Each row was made from one path, in order. Every step used is in the known rows, and no mark comes twice. Write each row's path.
Known rows
girig/tavu: [ 0.557  1.535 -0.856 -1.065 -1.280  0.868  0.014  0.344 -0.779  1.055
 -0.569  7.719  0.424  1.510 -3.963  0.226 -0.210 -0.153]
finoro/vemok/tula: [ 0.015 -0.373 -0.778 -0.012  0.268  0.812 -0.187 -2.289 -3.473 -0.942
  0.192  3.745 -0.577  0.934 -3.059 -0.252 -1.278 -0.226]
girig/tavu/vemok/tula: [ 0.124 -0.621  0.022  0.506  0.282 -0.267 -0.532 -0.727  1.008  1.103
  0.444  0.450 -0.242  0.921  0.280  0.347 -0.308 -0.113]
tula/girig/tavu: [ 1.862  2.065  0.491 -0.350 -1.220  0.513  0.565  2.439  0.573  1.897
 -0.680  0.359  0.362  0.981  1.727  0.634  0.404  0.332]
girig/tula/vemok/finoro: [-1.666 -1.905 -3.000 -1.180  1.453  1.775 -0.498  1.453  3.654 -0.250
 -0.397  3.031  0.090 -0.174 -1.920 -1.007  0.425 -0.934]
koba/tavu/girig/tula/vemok: [-1.025 -0.877 -0.016 -0.850 -1.254 -0.682  0.142 -0.405  2.235  1.008
 -0.101 -4.379  0.045 -2.599  1.014  0.202  2.652  0.935]
finoro/vemok: [ 0.591  0.184 -1.549 -2.874  1.022  1.196  0.171 -1.144 -3.141 -0.538
 -0.075  7.254 -0.062  0.731 -5.829  0.079 -1.566 -0.783]
tavu/girig: [ 1.648  3.684  0.625 -0.383 -0.015 -0.692  0.065  1.712 -0.794  2.427
 -0.779  2.680 -0.155  0.328 -1.007  0.591 -0.251 -1.288]
koba/tavu: [-0.771  1.093  0.000 -0.909 -1.774 -1.067  0.007 -1.274 -3.245 -0.390
 -0.404  6.620 -0.215 -1.245 -4.449  0.101  0.162  0.550]
finoro/vemok/tula/girig/tavu: [ 1.216 -1.258  0.590  0.150 -0.156  1.058  0.277 -0.691 -0.917  0.019
  0.104 -3.234 -0.099  1.028  2.206  0.485  0.506  1.194]
vemok/tula/girig: [ 0.728  2.921  1.216  3.262 -1.353 -0.407  0.103  0.984 -1.756  1.044
 -0.418 -1.941 -0.819  0.654  3.510 -0.128 -0.663 -0.435]
koba/tavu/vemok/tula: [-1.165 -1.034  0.976  0.636 -0.189 -2.150 -0.549 -2.246 -1.491 -0.307
  0.619 -0.612 -0.934 -1.929 -0.215  0.217  0.036  0.630]
girig/tavu/vemok/finoro: [ 0.546 -2.252 -0.905 -2.656  2.750 -0.063 -0.814  2.121  3.012  0.843
 -0.134  4.491  0.249  0.973 -2.343  0.544  0.268 -0.249]
finoro/vemok/tula/koba: [-0.386 -0.314 -0.303  0.868  0.818  1.296  0.101 -3.895 -2.413 -2.732
  0.435 -1.441  0.488  1.636 -2.062 -1.020 -1.714  0.161]
tula/vemok: [-0.727  1.898 -2.156 -1.230  0.371  0.971  0.004 -0.892  0.565  1.070
 -0.693  4.880 -0.266 -0.321 -2.714 -0.338 -1.898 -2.809]
koba/tula/girig/tavu/vemok/finoro: [ 1.093 -2.385  1.695 -0.305  0.466 -0.744  0.272  3.400  2.102 -0.142
  0.610 -4.115  0.496 -0.045  4.656  0.965  1.161  0.951]
tavu/vemok/tula: [-0.212  0.741 -0.038  1.197  1.292 -0.901 -0.642 -0.696 -0.678  0.699
  0.540  0.603 -1.022  0.082  0.057 -0.094 -1.784 -1.390]

Write each row's path
[-1.952 -3.371 -0.662 -0.603  1.897 -0.158 -0.314 -0.314  3.040 -3.107
  0.813 -4.215  1.031 -0.767 -1.115 -1.117  1.408  2.031]  girig/tula/koba/tavu/vemok/finoro
[-1.324 -1.505 -0.948 -0.471  0.231  0.277 -0.119  0.304  0.592 -1.224
 -0.080  3.266  0.129 -0.586 -0.853 -0.317 -0.601 -1.578]  koba/tula/vemok/finoro
[-1.219 -1.731  0.327  0.660 -0.151  0.344  0.125 -4.954 -2.840 -3.487
  0.596 -3.241  0.498  0.127 -1.912 -0.836 -0.228  1.632]  finoro/vemok/tula/koba/tavu
[-0.105 -0.887 -1.207 -0.890  1.812  0.537 -0.394  2.802  4.895  1.608
 -0.599 -2.637  0.104 -0.421  1.422 -0.104  1.696 -0.729]  tavu/girig/tula/vemok/finoro
[ 1.183 -0.501  1.970  0.065 -1.123 -0.708  0.790  1.720  0.747  0.344
  0.936 -4.870  0.442 -0.388  4.565  1.033  0.313  0.697]  koba/tula/girig/tavu/vemok
[-0.872 -0.480 -2.450 -1.994  2.371  0.898 -0.654  0.924  2.314  0.497
 -1.100  5.706 -0.229 -0.126 -2.659 -0.380 -1.054 -2.463]  tula/vemok/finoro
[ 0.932  1.514  1.313  2.756 -1.834  0.132  0.140  0.970 -0.173  1.308
 -0.381 -2.827 -0.268  1.333  4.173  0.177  0.601  0.683]  vemok/tula/girig/tavu
[ 1.733 -1.306  0.444 -1.812  2.555 -0.281 -0.168  4.103  3.928  1.689
 -0.341 -2.792  0.167  0.549  3.303  1.028  0.761  0.334]  tula/girig/tavu/vemok/finoro
[-0.249 -0.699  1.958  1.069 -0.110 -2.299 -0.141 -0.503 -0.373  0.311
  0.541 -6.164 -0.929 -2.226  3.920  0.550  0.688  1.141]  koba/tavu/vemok/tula/girig
[-0.941  1.571 -1.341  1.214 -0.516  1.642  0.411 -0.817  0.424 -2.105
  0.352  0.347  1.188  1.323 -2.734 -1.705 -0.777  0.409]  girig/tula/koba
[-1.079  0.670 -0.540  0.173 -1.557  0.424  0.433 -1.316 -1.033 -0.630
  0.294  2.445  0.064 -0.841 -0.757 -0.248 -1.437 -1.911]  koba/tula/vemok
[ 1.043 -0.102  0.340  0.518  0.301  0.584  0.271 -0.572 -2.282 -0.230
  0.098 -2.410 -0.556  0.619  1.615  0.218 -0.592  0.211]  finoro/vemok/tula/girig
[-0.320  0.073  0.817 -0.288 -1.906 -1.244  0.151  0.466 -0.116  0.652
 -0.031 -1.257  0.046 -1.714 -0.512  0.326  2.729  1.848]  koba/tavu/girig/tula
[ 0.999  2.156  1.669  1.493 -2.366 -0.514  0.964  1.642 -2.526 -0.326
  0.275 -0.678  0.071 -0.239  2.633  0.320 -0.460 -0.151]  koba/tula/girig
[-0.691  1.409  2.288  3.472 -1.265 -1.399 -0.012 -3.012 -0.987 -1.259
 -0.007 -7.153  0.440 -0.078  2.427 -0.620  0.938  1.297]  vemok/tula/koba/tavu/girig
